Each row comes from the steps of one walk. Every step used is in the known rows, and no mark comes twice. Write the walk behind each row, first mark first.
(in the rows, 128 means zero)
Known rows
vapedi > lito > fana: [147  95  99 128 123 131 111  99 116 125 108 106 105 139 185 106 120 105
  82 135 135  71 161 117 117 129  83 107 126 153 160 128 122 137 144 195
 118 165 154 129  90 116  88 130 148  90 127 130 120 108 138 125 123 116]
rodalil > netu > digu > fulim > gerap > lepip > garafaz: [116 141 120 148  95 150  96 157 165 168 158 130 160 208 103 173 137 203
 145 166 102 164  99 192 212 127 193 120 138 115 112 158 107  78 103 101
 120 125  89 158 196 125 137 131 139 153 135 198 149 155 104 145 109 168]
lepip > vapedi > lito > fana > minobu > buban: [164 101  89 111 117 117  92 108 106  83 116 101  92 129 196  81 133  93
  96 142 168  96 129 132  87 108  77 115 127 184 122 114 109 125 166 196
 146 131 168 117 104 112  75 116 184  99 141 106 134 112 141 101 117 126]
fulim > digu > netu: [111 121 110 115 103 166  92 147 173 142 143  84 138 218  91 148 141 200
 141 139 142 111  86 172 212 174 145 138 105 141 160 144 109  79 126 123
 126 153 123 152 184 135 150 154 127 156 122 166 165 157 107 124 130 119]
garafaz > lepip > vapedi > lito > fana > minobu: [186 129 121 140 115 153 110 116 121 119  99 107 102  77 208  87 101  96
  87 148 154  98 133 100  56  93  86 108 106 186 134 122 112 104 176 181
 115 138 146  95 122 112 105  85 131 108 146 102 139 109 156 144 113 153]
gerap > lepip > vapedi > lito > fana > minobu > buban: [157 124 115 137 112 142  92 120  73 105 106 122 113  82 205  77 149  90
 108 126 155  73 127 125  68 115  95 124  91 159  99 140 118 143 173 176
 123 101 128 118 117 115  85 136 150 124 138 117 128 138 124 105 133 110]
lito > binar: [113 153 141  98 121 115  86 105 149 112 156  47  96 146 134 135 113 154
  95 182 122  98 123 141 123 158 113 140 100 149 135 123 104 111 120 151
 124 138 154 168  77 109  89 141 161  88 109  99 130 156 181 115 119  96]
digu > fulim > gerap: [164 103 127 112 114 145 117 117 143 129 164  91 192 169 138 178 157 171
 144 162 128 146  64 157 171 141 158 104 149 137 165 120 127  73 122  93
 122 132 126 136 144 144 155 128 118 150 144 171 166 144 102 144 119 177]
digu > netu > rodalil: [ 94 137 135 118  69 123  79 135 174 151 122 130 116 226  76 145 104 226
 159 170 128 143 110 205 223 153 153 132 117 122 139 109 123  83 108 150
 125 148 110 144 174 126 138 103 150 140 118 186 179 134 103 109 115 121]
vapedi > lepip: [156 124 151 145 116 128  85 117 151 157 102  71 138 132 151 123 106 138
 103 167 166  95 127 141 113 123 127 142  97 157 155 153 142 117 173 168
 119 141 113 121 114 105 113 106 121 136 142 137 140 125 129 138 159 102]
netu > digu > fulim > gerap > lepip > vapedi: [147 116 117 123 114 175  98 150 156 140 162  99 163 163 116 170 138 172
 125 173 125 156  68 183 175 133 197 104 149 116 129 151 110  72 115  98
 112 114 106 149 182 136 156 135 122 155 161 187 152 159  92 144 112 193]
minobu > fana > lito: [110  48 151 114 138 101  84  80 139  86 122  92 114 157 136 130 130 126
 104 149 126 115 128 148 120 135  70 138 101 201 127 146 151 144 161 169
 171 151 148 104  95  95  93 150 200  75  90 104 147 125 168 101 119 122]
rodalil > netu > digu > fulim: [108 133 132 138 100 131 101 155 200 154 160 113 142 220  71 176 129 214
 152 177 113 160 103 215 225 136 185 123 138 123 127 148 119  72  91 115
 127 148 100 156 189 126 133 127 168 126 126 195 146 143 121 146  94 150]
lepip > gerap > fulim > digu: [128 149 122 144 134 190  73 137 161 147 134  77 163 127 123 135 160 167
 114 157 190  86  71 140 188 153 160 117 129 124 179 170 157  89 127  95
  89 111 128 129 133 105 140 162 106 174 173 183 165 167 140 177 163 157]
minobu > buban: [122  90 146 110 131  88  71  88 138 106 116  62 134 174 122 137 172 133
 136 135 152 123 143 158 155 130  89 132 101 169 130 128 136  84 147 146
 134 142 127 124 116  81  84 161 191 114 103 120 156 133 145  87 110 109]
vapedi > lito: [165 118 126 129 112 135 106 106 130 122 112  92 127 131 174 121 123 120
 104 160 131  96 148 128 125 142  93 107 124 148 155 134 117 131 145 187
 115 152 142 121 104 114  72 116 143 113 140 135 135 132 134 117 114 112]
digu > fulim: [146 107 143 117 115 142 107 107 149 113 151  81 154 159 135 160 153 187
 143 170 135 131  79 183 167 154 149  98 131 142 168 125 148  83 117 111
 124 154 132 136 142 128 144 116 144 126 132 161 165 144 128 148 119 163]
gerap > fulim > digu > netu: [101 135 129 119 114 182  79 132 172 139 153  96 164 168 107 135 162 205
 142 156 162 101  66 151 211 162 145 127 107 124 175 145 145  98 100  93
 112 136 112 159 148 143 165 161 110 160 139 174 177 154 113 148 140 134]
netu > digu > fulim > gerap > lepip > vapedi > lito > binar: [145 128 112 121 114 177 101 154 141 133 167  94 156 150 129 163 124 157
 110 177 107 152  82 162 151 141 181 106 150 111 132 143  92  82 115 117
 109 113 117 154 159 144 136 132 118 143 158 165 137 161  98 134 100 180]
buban > minobu > fana: [128  49 167  77 154  62 107 105 142  83 114  74 105 154 101 123 143 135
  81 137 153 121 139 163 148 128  67 126 105 182 124 127 154 124 156 148
 186 129 149  91 102  73  85 148 196  90  74  95 145 121 159  66 133  94]
netu > digu: [120 111 132 117 120 147  87 130 183 146 138  79 116 185  89 161 127 173
 107 174 136 135 115 187 185 132 172 113 127 127 126 164 121  89 113 132
 120 141 113 151 159  97 125 144 151 122 136 171 147 150 131 135 120 150]
garafaz > lepip > vapedi > lito > fana > minobu > buban: [180 123 123 138 119 142 104 114 114 110  97 103 105  85 205  84 114  88
  92 138 154 107 145  98  57  94  73 111 101 192 128 118 112  97 184 180
 119 137 145  91 120 103  98  96 142 104 141  91 138 106 157 129 105 146]
fana > lito > vapedi > lepip > gerap > fulim > digu > netu > rodalil: [122 107 130 137 129 171  83 125 173 110 128 124 159 158 132 124 101 128
  96 157 141 101 103 103 172 144 137 160 121 162 154 149 159 130 164 161
 167 132 157 119 114 136 120 115 142 129 120 114 153 159 150 150 129 129]
lepip > vapedi > lito > binar: [166 156 107 111 108 134  81 117 123  89 132  80  97 108 202  94 104 119
  88 186 151  98 116 132  83 129  94 120 130 164 132 107  89 126 149 190
 122 124 168 135  98 127  59  96 167 112 158 109 135 142 160 109 113 122]
gerap > fulim > digu: [116 132 132 121 130 175  82 125 166 135 155  83 164 144 119 133 166 183
 127 155 173  91  71 134 191 156 143 130 114 126 172 160 151 104 105  94
 112 128 116 157 130 134 151 164 115 149 141 167 172 160 128 152 141 133]
buban > minobu > fana > lito > binar: [118  43 165  74 158  67 109 103 139  67 127  69  99 145 101 125 123 117
  75 140 134 128 139 140 138 139  53 142 102 196 117 123 151 140 158 158
 203 133 172  93  77  87  77 157 205  75  55  57 131 128 180  65 122  82]
buban > minobu > fana > lito > vapedi: [128  33 163  74 166  70 110  97 145  58 120  89 109 150 110 117 133 109
  66 135 142 120 139 135 143 124  59 138 110 200 118 124 165 143 168 164
 213 128 171  84  85  83  75 146 209  75  61  68 140 130 176  69 125  95]

Write each row's walk
[114 140 128 144  99 142 105 166 178 165 162 128 165 206  86 177 134 201
 151 165 105 157  94 198 217 132 193 126 139 115 117 150 112  75  96 104
 122 125  87 155 194 136 142 136 143 147 136 203 143 152 102 146  97 156]
rodalil > netu > digu > fulim > gerap > lepip
[ 93 138 129 120 107 173  76 142 177 145 154 106 159 175  91 136 154 216
 146 159 158 106  69 156 225 164 154 137 116 109 173 145 145  92  93  94
 110 131 108 162 155 145 167 149 116 161 135 183 183 157 105 142 135 136]
gerap > fulim > digu > netu > rodalil
[147 165 143 164 122 204  89 140 161 159 105  97 154  94 146 127 121 159
 113 154 164 104  98 115 143 128 136 107 102 142 175 146 141  64 150 110
  73 132 112 102 153 109 155 124  80 166 166 159 165 144 148 182 138 175]
garafaz > lepip > gerap > fulim > digu > netu
[137 110 126 127 115 173 104 148 160 149 160  97 170 174 100 183 142 177
 124 167 116 154  77 180 185 139 196 105 144 107 134 155 116  74 108  94
 110 119 101 149 177 130 159 141 116 154 151 187 150 158  93 146 114 187]
netu > digu > fulim > gerap > lepip
[168 122  90 119 114 136  89 110 118  94 116 106  93 123 210  84 115 110
  86 160 172  83 123 138  93 106  94 111 136 169 137 109 105 127 160 191
 127 136 160 124 110 122  79 105 166 108 160 128 139 117 146 122 124 139]
lepip > vapedi > lito > fana
[123 148 119 141  94 144  99 168 175 153 161 130 158 199  97 168 130 198
 151 171 117 157  86 201 203 124 191 125 141 122 113 143 104  75 102 109
 123 118  94 151 201 141 137 125 149 149 147 203 143 150 105 147  96 163]
rodalil > netu > digu > fulim > gerap > lepip > vapedi
[136 150 136 164 118 181  69 148 159 170 105  82 169 126 131 122 116 158
 109 165 184  90  91 138 147 142 153 138 108 136 184 167 152  96 165 132
  94 127 112 112 136 113 145 125  83 184 169 166 151 140 114 169 178 127]
vapedi > lepip > gerap > fulim > digu > netu
[174 108  98 120 116 139 107 126  79 133 127 118 166 124 189 118 155  82
 108 115 143 102 103  94  98  99 110 133 122 153 104 130 100 119 166 146
 128  79 123 115 119 131 105 162 121 147 142 139 134 136  96 103 130 135]
fulim > gerap > lepip > vapedi > lito > fana > minobu > buban
[152 129 139 156 112 144  69 102 125 160  94  80 128 140 184 114 110 142
  84 170 158 111 140 130 106 110 129 127  94 159 144 169 134 117 182 161
 120 142 121 126 118  83 101  95 115 149 144 123 156 131 133 138 177 124]
vapedi > lepip > garafaz
[152 147 149 165 126 164  70 131 151 164 100  78 163 102 149 119 118 138
  99 173 189  86 106 130 124 126 146 133 109 141 176 168 160 107 167 140
  94 121 113 109 112 100 126 120  97 166 173 158 146 136 129 173 179 129]
vapedi > lepip > gerap > fulim
[171 154 151 162 125 174  95 123 151 155  92  82 132  88 162 128 114 132
 100 158 163 103 125 115 111 112 127 105 104 157 157 146 135  73 167 134
  80 134 121  91 137  87 126 111 102 143 163 147 154 139 166 177 136 167]
garafaz > lepip > gerap
[149 128 141 116 144 130  79  97 164 111 123 101 145 146 184 100 121 118
  68 168 157  68 135 114 110 106 129 149 120 165 149 135 153 121 180 182
 152 129 143 128  99 104  80  88 148 104 139 122 141 149 153 133 152 122]
lito > vapedi > lepip
[137 102 122 116 119 162 104 142 172 146 166  87 163 192  91 187 139 180
 127 172 119 165  78 186 198 140 196 103 154 116 143 149 115  65 105  96
 117 132 110 150 172 127 160 142 125 147 148 187 154 152  99 144 108 189]
netu > digu > fulim > gerap
[170  88 105 118 116 143 123 123  90 115 153 113 183 134 172 141 168 123
 135 127 125 130  77 130 120 132 128 108 136 148 141 121 117  93 146 118
 129 108 133 120 134 150 140 140 127 144 138 142 144 135  86 123 113 168]
digu > fulim > gerap > lepip > vapedi > lito > fana > minobu > buban
[166 130 117 135 108 162  93 114  95 165 129 114 172 136 189 142 155 126
 107 138 132 118 101 106 130 106 143 119 119 130 110 153 109 111 154 112
 108  87 103 135 134 118 116 153  94 177 148 162 163 160 103 126 154 154]
fulim > gerap > lepip > garafaz
[129 146 126 130 140 172  68 125 171 125 128 111 166 146 163  99 127 136
  74 162 166  66 105 112 142 124 148 147 127 148 168 144 156 106 174 156
 134 120 139 125 123 114 107 104 118 142 159 145 149 162 137 154 164 139]
lito > vapedi > lepip > gerap > fulim > digu > netu
[126 104 133 118 119 159  98 136 180 135 156  83 139 185  88 176 135 192
 128 182 123 152  93 203 195 146 189 101 141 119 145 155 128  71 102 108
 117 148 114 154 172 116 153 131 145 129 141 178 154 152 117 148 108 179]
netu > digu > fulim
[191 154 136 146 114 164  99 122 135 122  94 100 116  72 211 100  97 113
  94 169 157 105 131 108  66  97  92 104 112 175 142 114 109  93 175 173
  97 138 132  97 131 115  97  74 125 125 166 115 153 121 157 144 106 158]
garafaz > lepip > vapedi > lito
[133 148 115 145  92 151 104 170 168 151 158 137 164 188 112 161 126 186
 144 169 110 154  94 187 193 127 182 122 146 120 117 139  98  85 108 123
 118 121  99 145 192 146 124 121 146 150 150 198 136 147  97 139  90 161]
rodalil > netu > digu > fulim > gerap > lepip > vapedi > lito
[112  46 103  95 133  87 108  87 117 112 126  94  85 183 130 107 162 108
 104  99 147  91 144 139 126 116  86 134  96 186 124 145 142 120 141 161
 169 146 160 132  93  85 120 181 190  65  75 104 124  98 145 109 133 106]
lito > fana > minobu > buban
[148  88 138 135 138 149  83  83 147  96 119 109 137 143 185 115 106  93
  72 160 133 103 131  92 120 120 110 144 109 193 132 150 157 150 181 185
 180 148 170 119  86 112  84 110 161 103 107  80 149 149 177 140 136 126]
fana > lito > vapedi > lepip > garafaz
[109  51 146 102 150 103  81  73 143  69 131 107 118 159 154 116 132 112
  83 148 123  99 133 133 112 122  71 144 112 205 127 142 158 150 173 178
 184 145 159 107  84  96  77 138 209  64  91  93 146 135 178  99 122 129]
minobu > fana > lito > vapedi
[158 141 144 163 121 152  78 132 151 164  92  69 148 120 147 123 108 130
  95 170 182  89 119 137 117 125 143 136 110 153 166 163 146 101 182 157
 100 127 120 103 119  90 113 110 108 160 167 152 140 135 134 160 175 120]
vapedi > lepip > gerap
[137  60 143  91 123  79 101  96 126 103 129  70 116 173 103 124 178 114
 136 118 145 134 130 144 133 141  92 140  91 189 106 151 139 110 150 158
 177 126 149 117 109  78  92 172 196  88  75  91 141 129 136  79 118  90]
fana > minobu > buban
[143 144 139 131 149 157  67 105 161 118 121 107 160 124 183  97 127 116
  63 173 174  61 119 106 117 109 140 141 128 153 162 146 167 118 179 163
 134 114 144 118  94  98  90  98 129 125 162 138 143 156 155 156 164 139]
lito > vapedi > lepip > gerap > fulim
[164 114 123 133 110 169 107 115 107 138 153 108 190 142 170 166 163 164
 135 154 121 138  68 144 150 133 159  97 134 127 148 135 124  86 133  89
 110 115 112 137 150 140 151 129 102 166 149 168 169 156  96 144 134 183]
digu > fulim > gerap > lepip > garafaz
[170 112 103 126 114 163 120 126 103 126 152 120 180 127 184 143 150 140
 126 145 129 117  71 135 128 128 144 103 145 134 154 117 119  95 138 111
 110 115 125 130 141 160 147 124 107 151 158 164 148 137  92 143 121 178]
digu > fulim > gerap > lepip > vapedi > lito > fana
[160 158 136 140 108 157  80 122 103 120 111 116 121  83 192  96 143 136
 118 159 169  78  98 151  95 115 129 125  90 145 106 140 125 132 158 150
 107  96 112 133 137 119 101 123 138 148 158 151 152 161 132 129 146 126]
gerap > lepip > vapedi
[172 111  90 112 114 128  98 111 110  92 120 107  89 123 202  81 120 100
  89 152 167  91 121 135  85 110  92 115 130 179 126 119 108 135 161 196
 143 130 170 121 106 122  81 110 171  99 146 116 136 113 144 117 124 130]
lepip > vapedi > lito > fana > minobu
